Known rows, with every way that one mark hangs from another:
letip(nivet(dufel(nevin)) zisen): [  0  25 -92  15 -34  -6  -5  -3  -2  14  -3 -11  13 -13  -1  15   0   3]
nivet(dufel(mupa(degema))): [ 11 -30 -24   8   0   0   7  16  -8 -26  10  -5  19  -6  11 -11 -36   1]
letip(zisen(degema(mupa))): [-10  24  17   7 -16  38  -2  -6  21 -43  -5   2 -19   5  -8  -2   7  -6]
degema(mupa(dufel)): [-27 -11  58 -12  16  14   0   0   7 -13   8   1 -12  20  -8  -9  -1  -3]
mupa(degema(zisen(letip)) dufel(nivet)): [  1  11  78 -15  31   6  -1   4 -13  -2 -16  12 -14  17  -9 -12  24  -6]
zisen(degema letip(nivet(dufel))): [  0  39 -62   7 -53  20  -1  -9   5 -34  -7   0  -3 -15 -22  19  -3   3]
letip(zisen): [ -1  16 -13   7 -17  21  -1  -6  14  -1  -5   5 -12   6   2  -3  -1  -4]
zisen(degema(mupa(dufel)) letip): [-18  27  32  -9 -18  33  -5 -11  10 -47   1   1 -19   4 -26   3  18  -3]
dufel(mupa): [  5 -20   5   0   4   0   4   2   7   9  13   9  -8   7  15  -9 -20   1]
nivet(dufel(mupa(degema(zisen(letip))) nevin)): [ 15 -25 -30   6   5 -16   2   7 -11 -13  13 -10  24 -20   2  -6 -11   1]
dufel(mupa(degema(zisen(letip))) nevin nivet): [ 20 -22  70  -6  43 -17   1   1   0  33  -5   8  -6   7  24  -9  17   0]
nivet(dufel): [  4 -25 -46  11 -17   0  10   1   8 -24   0  -2  19  -5  -3  -7 -36  -2]
mupa(dufel(nevin)): [-15 -22  11  -9  23 -22  -2 -11  -5  28   7  -2   2  15  -1 -10  12   7]
degema(mupa(dufel(nivet))): [-23 -14  79 -13  24  12   2  -3  12  -6  -2   6 -14  28  -3 -12   2  -5]
letip(nivet(dufel) zisen): [  0  32 -90  15 -43   5  -3  -1   0   1  -6  -6   8  -9  -4  14  -9   0]
mupa(degema(zisen) dufel(nevin nivet)): [  0 -13  84 -13  53 -13   0   3 -13  13 -12   5  -5  16   1 -14  27  -2]

Rows:
[ -9  32 -62  15 -34  11  -6  -3   4 -29  -3 -14   6 -13 -11  17   8   1] => letip(nivet(dufel(nevin)) zisen(degema(mupa)))
[  9 -34  31  -3  34 -11  -1  12 -11  26  18  -7   2  -1  31  -8  -6  10] => dufel(mupa(degema) nevin)
[  1  28 -71   3 -46   5  -2  -6  -1  12  -3   0   4 -12 -11  16 -11   3] => zisen(letip(nivet(dufel)))
[  1   0  76 -15  43 -11  -4   0 -16  16 -12   4  -6  12  -4 -10  35  -2] => mupa(degema(zisen(letip)) dufel(nevin nivet))
[  6  -1 -60   7 -14 -17   2   7 -10  10   4  -6  15 -16   2  12 -15   4] => letip(nivet(dufel(mupa(degema(zisen)) nevin)))
[  4  -6 -62   7 -14 -16   1  10 -12  16   6 -10  16 -12  11  11 -22   9] => letip(nivet(dufel(mupa(degema) nevin)))
[  5  25 -56   1 -36   6  -3   4 -10  10   2  -2   3 -12  -3  14 -11   4] => zisen(letip(nivet(dufel(mupa(degema)))))
[ 15 -24  77  -4  34   7   7  12   3  15  -8  14 -13  25  34 -17 -17   1] => dufel(mupa(degema) nivet)
[-20  29  27 -15  -1  -2  -7 -13   2  -4   3   4 -12  -8 -40  11  42 -12] => degema(mupa(dufel(nevin)) zisen(letip(nivet)))
[-10  32   4  -4 -26  17  -1  -5  14 -31  -2   8  -9 -17 -38  14  13 -17] => degema(mupa zisen(letip(nivet(dufel))))
[  2  28 -84  16 -33  -2  -6  -4  -2 -16   2 -12   9 -15  -4  14   6   4] => letip(nivet(dufel(mupa nevin)) zisen(degema))
[  2  -6 -75   8 -20 -21   2   2  -6  20   7  -7  17 -11   6  12 -21   7] => letip(nivet(dufel(mupa nevin)))
[-23 -21  78 -13  32   1   0  -6  10   7   1   0  -9  24   0 -11  10  -2] => degema(mupa(dufel(nevin nivet)))
[ 12 -40 -25   7  12 -17   5  12 -11 -10  14 -13  26 -11  15 -10 -24   6] => nivet(dufel(mupa(degema) nevin))
[ 19 -31  77  -5  50 -18   4   3   2  29  -5   8  -5  10  28 -12  10   0] => dufel(mupa(degema(zisen)) nevin nivet)
[  4  37 -28   0 -33   7   1 -13  13   0 -10  17 -13 -16 -30  15  11 -12] => degema(zisen(letip(nivet)))
[ 16 -39  75  -5  51 -16   3   6  -1  40  -2   3  -3  17  41 -14   0   7] => dufel(mupa(degema) nevin nivet)
